Each row was made from one small tree. The marks that hang from a mark follow it in brackets, in alphabetical order. Every link used is in the known rows. Write each row's tree.
In the rows, zero is written as 128.
Known rows:
F(L(A X) V): [149 158 141 166 144 142 133 124 180 133 150 130 111 142 112 146 136 167
 159 109  78 143  99  98  93]
M(V(N(F(L)))): [166 102 166 171 182 154 138 120 146 160 123 149  85 108 111 132 153 134
 177 155  73 125 120  60 114]
L(V(N) W): [181 121  99 149 182 170 133 134 154 198 109 112  93 102 139 140 135 134
 190 111 121 134  85 122 155]
N(F(L(V)) M): [154 137 210 156 147 143 132 120 178 159 121 153 112 147 108 113 138 164
 190 131  90 125  96  48 104]
N(F(A) M(V)): [145 107 192 157 136 112 140  80 146 145 109 132 122 129  79 118 141 161
 184 163  79 147  95  62 105]
F(A L(X) V W): [161 154 146 171 111 136 124 108 173 114 150 131 122 121 140 144 121 117
 185 122  81 158  85  96  73]
V(N(F M(X))): [152 115 182 126 166 168 139 121 154 156 138 143 119 146 138 121 157 165
 173 125  80 126 120  35 113]
N(F(L(W X)) M): [128 138 214 151 143 139 115 119 180 132 104 125  86 161 114 134 124 163
 201 108  99 123  90  58 106]
F(A L V(N(M))): [156 121 178 187 131 144 135 105 152 138 169 140 137 136 138 139 136 156
 182 133  50 167 105  74  62]
L(A(W) V(N(F))): [163  89 121 149 180 155 149 137 166 182 118 126 107 109 112 138 163 152
 170 109  94 138 111  85 149]
A(F): [156 120 128 168 177 152 147  94 167 171 125 110 112 129 107  96 111 130
 172 101 117 104 124 104 107]
L(V X): [186 140  93 138 169 162 124 126 164 179 102 117  92 128 119 119 123 153
 170 122 120 135  86 127 152]
A(F W): [159 116 136 176 166 152 148 102 179 184 116 103  93 111  99 100 113 104
 185  87 121 125 151 105 124]
N(F(L) M(X)): [146 163 224 138 148 146 130 119 184 123 137 152 108 167 118 115 145 170
 178 122  85 131 130  29  88]
L(V W X): [174 151  97 133 164 160 116 133 171 185  85 103  80 120 125 136 119 145
 191 109 140 138  70 140 163]
L(W): [159 135 126 165 166 133 140 114 170 162 115 102  92 122 106 131 115 136
 179  98 131 135 107 116 133]
M(V(N(F(L))) X): [173 145 168 136 186 172 132 131 157 149 130 154  85 120 128 136 165 140
 172 154  79 136 140  52 117]
M(V X): [187 175 126 129 168 150 140 115 156 165 122 134  89 112 101 121 150 145
 160 151 105 152 135  89 133]
V(M N(F(W))): [139  57 172 172 168 162 155 117 140 150 152 142 130 107 130 121 161 117
 151 134  86 123  99  33 105]
V(M(N(F(W)) X)): [143 138 174 132 158 172 146 126 156 122 166 135 112 127 100 124 166 139
 144 130 101 141 108  34 106]
L(A(F) V(N(M))): [160 113 128 129 178 171 138 118 141 187 124 120 138 132 119 112 152 176
 174 104  82 106  85  92 124]
A(F(V(N)) W): [156 105 138 187 157 174 154 111 173 212 133 122 113  87 128 111 129  86
 193 102 101 131 135  96 119]
L(V(N(M)) W X): [170 129 122 122 160 180 110 143 146 192  93 109  90 125 147 140 135 157
 198 111 110 133  64 111 163]
M(N): [167 131 116 155 171 156 142 119 146 147 153 111  88 132  84 129 128 161
 156 110 101 134 108  99 117]
F(A L W): [170 134 147 178 141 120 129 103 161  97 153 120 114 132 123 136 116 123
 173 109  88 146 111  84  69]
F(L(V)): [189 154 136 170 171 151 130 127 174 161 132 138  93 130 117 122 125 146
 172 120 106 139 113 101 111]

Which tree is each row?
[154  68 141 162 163 141 141 104 147 130 140 126 129 118 137 134 137 123
 175 121  81 126  96  64  97]  V(N(F(A W)))
[190 150 118 127 183 174 136 127 139 171 130 137  90 105 126 132 163 143
 160 151  88 145 137  82 137]  M(V(N) X)
[165  89 143 161 181 152 146 114 137 179 117 141  94 100 104 128 153 133
 170 160  84 123 109  71 132]  M(V(N(F)))
[179 176 165 121 146 145 133 113 145 166 126 136  99 125  99 113 154 161
 166 147  91 149 121  66 128]  N(M(V X))
[143 113 180 169 172 139 147 122 177 134 135 145 122 142  93 126 157 169
 150 130  90 136 102  61 101]  N(F(L(A V(M))))
[139  93 195 168 130 112 143  89 173 143 119 115 118 139  93 117 130 150
 189 122  91 157 120  62 104]  N(F(A(W)) M)
[167 113  99 131 180 173 139 125 142 178 131 121 134 108 132 122 150 132
 170  95  92  97  77  96 127]  L(A(F(W)) V(N))
[153 118  99 135 190 172 136 129 156 187 105  98 116 114 126 137 141 150
 188  85 111 108  79 127 144]  L(A(F) V(N) W)
[154  61 135 169 180 144 144  97 152 138 136 119 122 134 126 133 134 150
 172 129  84 134 114  80 100]  V(N(F(A)))
[161 131 153 152 137 183 154 128 152 169 178 151 144  91 155 125 169 102
 150 142  82 153  99  47 103]  F(V(M(X) N) W)
[137 134 181 204 129 127 146 101 178 128 155 117 128 119 115 144 134 131
 177 135  92 192 101  98  71]  F(A L(W) V(M))
[136 127 189 162 148 153 163 106 188 166 148 153 138 124 114 114 156 134
 154 154 100 151 115  47 101]  N(F(V(M(X))))
[152  83 163 173 163 144 133 112 154 109 148 133 118 128 144 141 137 124
 182 116  73 128 107  52  77]  V(N(F(A L W)))
[157 142 135 169 154 129 109 111 174  98 116  91  84 152 123 155 106 154
 192  96 109 161 109 127  93]  F(A L(W X))
[153 160 154 152 147 174 157 121 161 162 179 136 121 117 102 123 158 148
 141 144  95 172 112  72 103]  F(V(M(N X)))
[179 149 132 167 165 139 137 140 181 152 132 125  88 125  95 137 143 154
 166  97  99 155 130 103 121]  F(L(A(W) V))
[163 103 122 171 131 144 149 101 146 152 161 129 149  94 149 141 136 105
 175 129  77 152  82  89  89]  F(A V(N) W)
[139 116 158 185 155 160 164  92 169 190 146 128 141 109 109  91 131 114
 164 128 102 130 110  86  93]  A(F(V(M)))
[163 136 158 176 178 168 139 112 169 168 133 129 114 126 113  98 129 130
 173 116 106 123 117  90  98]  A(F(L(V(M))))
[162 122 167 165 145 132 127 110 180 119 129 140 123 123 125 133 130 122
 191 130  98 135  85  71  89]  N(F(A L(V) W))
[137 120 157 160 130 140 148 104 161 134 158 128 129 113  99 137 134 123
 177 132  85 142  66  70  92]  M(N(F(A V W)))
